(in the rows, 128 means zero)
Known rows, with every step that occurs
d > q > z: [119 181  90 186 116 127 153 145  99 134 120 139 167 103 129 125 151 114
 128 142 158 150 159  82 166]
u > y > a > d: [118 140 151 154 132 116 150 125 123 110 142 117 203  91 136 110 113 100
 112 109 148 159 147  55 174]
f > a > z > t: [152 163  99 199 143 137 148 113  93 105 131 105 207  75 118 114  91 123
 150 156 167 174 132  74 172]
c > q > d > a > z > t: [124 147 111 170 131 159 133 100  42 120 119  98 185  85 101 102 104  74
 130 132 151 198 142  74 174]
f > a: [122 149 105 183 119 121 154 129 102 118 130 112 168  93 123 108 130 122
 136 148 163 161 129  75 177]
u > y > a: [111 159 140 170 131 101 170 129 119 116 133  96 208  99 140 113 113 109
 116 115 149 151 139  73 163]
d > a > c: [107 117 119 198 111 101 137 137 100 136 121  94 174  74 111 115 133 125
 119 147 156 160 113  74 154]
q > z > t: [124 194  98 180 134 110 145 130  93 131 136 145 191  97 122 116 114 110
 157 145 169 149 138  84 163]
t > z: [118 163 102 185 106 119 129 136 101 126 127 115 154  85 132 110 118 122
 140 137 148 158 161  86 137]
d > a > c > q > z > t: [106 143 102 185 128  99 130 134  78 131 106 115 192  76 108 140 120  96
 124 148 164 163 117  80 175]
f > a > c > q > z > t: [124 148  96 182 141 105 129 134  88 122 115 134 203  81 110 144 121 107
 130 156 174 155 114  72 200]
d > q > y > a: [106 160  85 193 132 140 170 124 104 129 128 101 161 107 135 143 140 110
  97 133 144 155 144  64 170]
d > q > z > t: [126 198  94 189 138 126 144 129  87 124 119 143 179  96 122 128 132 113
 147 150 160 152 146  87 159]
d > a > c > q > z: [100 127  98 185 105 101 138 153  87 136 109 112 179  84 115 136 139 100
 105 139 161 164 128  74 184]
y > a > c: [112 116 120 189 127 104 139 134 117 127 132  98 199  81 129 120 126 131
 112 140 154 148 122  58 167]
q > z: [119 175  95 179 112 111 152 148 103 139 135 139 178 104 130 112 133 111
 140 134 167 146 150  79 172]
a > c > q > z > t: [119 156 107 175 137 102 120 135  84 130 114 147 186  80 115 141 123 101
 129 144 174 150 124  75 182]
d > q: [120 164 107 184 119 136 146 128  92 120 115 126 144  93 130 118 149 119
 124 143 153 158 144  82 152]
y > a > d > q: [116 131 118 165 125 149 139 121 104 106 130 117 170  88 136 116 138 115
 108 131 139 164 151  53 168]
y > a: [111 144 111 177 124 117 157 127 106 118 137 100 183  97 139 107 121 120
 122 130 151 154 136  69 163]
f > q: [133 156 101 162 119 117 143 127  90 126 117 147 155  86 112 113 146 114
 142 145 165 137 144  89 171]
u > y: [120 173 142 171 125 103 158 134 110 126 128 123 179  95 130 110 125 106
 128 120 162 153 142  80 158]
c > q > y: [107 157  88 166 120 131 150 132  82 133 119 134 125 106 130 141 137  84
 103 124 164 161 138  72 185]
y > u: [114 166  96 166 128 114 148 134 114 141 139 139 160 118 143 111 121 107
 153 123 157 154 143  81 163]
u > y > a > d > q: [120 147 144 161 134 133 151 121 117 101 129 115 194  88 136 121 132 107
 100 114 139 163 155  56 168]

Rows
[111 135 100 168 128 137 148 125 112 129 152 124 167 100 134 127 123 101
 107 121 152 158 143  45 185] : q > y > a > d
[120 132 106 170 106 159 139 119  54 127 120  96 172  91 109  99 121  75
 114 121 149 198 154  70 182] : c > q > d > a > z
[132 154  91 176 119 143 141 141 106 117 129 147 179  96 122 124 149 114
 125 147 156 163 155  62 196] : f > a > d > q > z
[114 133 148 183 136  88 152 135 128 124 132  97 224  82 130 126 117 120
 104 124 154 145 126  62 168] : u > y > a > c
[109 131  94 205 136 125 151 130 113 136 126 101 178  91 126 154 145 123
  87 141 150 149 129  54 174] : d > q > y > a > c
[ 91 125  77 181 124 108 145 140 101 157 119 117 151 110 124 157 129  83
 105 124 156 166 119  69 187] : d > a > c > q > y > u
[ 97 145  85 168 126 131 162 127  91 124 124 108 155 107 140 142 126  87
  91 118 153 160 135  63 191] : c > q > y > a
[120 164 127 167 131 125 158 139 122 114 134 131 217 100 137 129 134 100
 106 113 144 155 170  60 184] : u > y > a > d > q > z
[105 139  82 169 136 114 134 141 107 157 124 148 144 112 132 160 133  87
 110 119 166 153 126  63 194] : a > c > q > y > u
[139 157 106 192 147 135 150 109  97 105 136  93 219  77 132 115  82 118
 136 138 155 167 140  68 161] : y > a > z > t
[140 190  87 168 137 108 141 128  86 132 123 163 191  89 104 123 130 108
 165 153 171 132 145  95 174] : f > q > z > t
[116 125 123 157 122 131 137 124 108 113 144 119 180  87 136 104 119 114
 117 124 149 160 143  53 173] : y > a > d
[148 154 100 176 135 149 136  99  54 131 126 117 205  75  80  99 113  91
 157 151 155 174 150  84 170] : f > q > d > a > z > t
[111 166  93 160 109 119 146 147  85 128 117 144 159 105 133 125 137  90
 122 126 168 156 149  80 188] : c > q > z
[120 142 103 159 111 133 142 117  63 144 126 123 169  96  86  93 152  92
 143 142 148 160 146  86 172] : f > q > d > a
[104 124  99 150 127 144 143 123  92 116 133 127 151 101 135 138 128  81
  87 113 150 165 142  43 201] : c > q > y > a > d
[103 145 115 171 108 135 146 120  72 145 138 100 169 103 104  84 136  95
 135 134 146 177 140  77 161] : q > d > a
[126 157  83 184 148 146 156 109  80 110 126 101 190  89 132 150  90  86
 102 125 157 173 139  60 189] : c > q > y > a > z > t
[126 140 109 189 107 154 148 120  73 136 137  91 191  91 106  88 116  97
 132 128 149 189 152  70 165] : q > d > a > z
[126 145 119 165 120 148 128 124  94 114 124 145 140  85 125 114 149 115
 121 137 152 166 151  64 161] : a > d > q
[110 149 117 143 117 146 130 118  59 135 125 137 145 106 115  97 144  75
 122 118 157 171 146  72 183] : c > q > d
[117 184  98 161 134 117 138 128  73 123 118 146 172  97 126 127 119  88
 139 137 168 157 138  85 180] : c > q > z > t
[116 172  86 193 125 140 159 128  95 136 123 129 131 105 124 141 151 108
 110 138 156 157 143  73 165] : d > q > y
[108 127  99 198 132 109 151 134 119 143 140 104 188  90 127 142 127 120
  97 136 157 144 121  53 180] : q > y > a > c
[133 158 105 204 129 131 149 114  82 114 123  87 196  70 115 111  89 114
 145 147 155 184 133  81 147] : d > a > z > t
[121 115 114 172 115 118 125 123  73 151 124 121 184  78  79 105 156 105
 131 150 154 153 132  76 176] : f > q > d > a > c
[128 150  80 202 127 142 169 129 109 127 144  93 194  97 139 135 103 108
 105 124 156 165 151  54 182] : q > y > a > z
[132 157 114 187 132 151 139 103  61 131 137  94 204  85  98  91  97  95
 149 141 152 190 143  75 158] : q > d > a > z > t
[121 131  92 180 118 106 136 152 100 127 115 131 191  89 119 142 140 109
 110 147 173 154 127  66 210] : f > a > c > q > z
[109 130  99 179 123 116 133 137  92 141 116 133 139  90 121 154 142  96
  91 132 171 154 122  61 190] : a > c > q > y
[117 113 118 162 124 132 120 123  75 133 124 122 176  90 103 112 146  95
 111 141 163 170 122  59 205] : f > a > c > q > d
[100 109 117 181 107 108 130 136  82 126 103  96 159  73 115 130 137 104
 101 140 156 172 114  73 169] : d > a > c > q
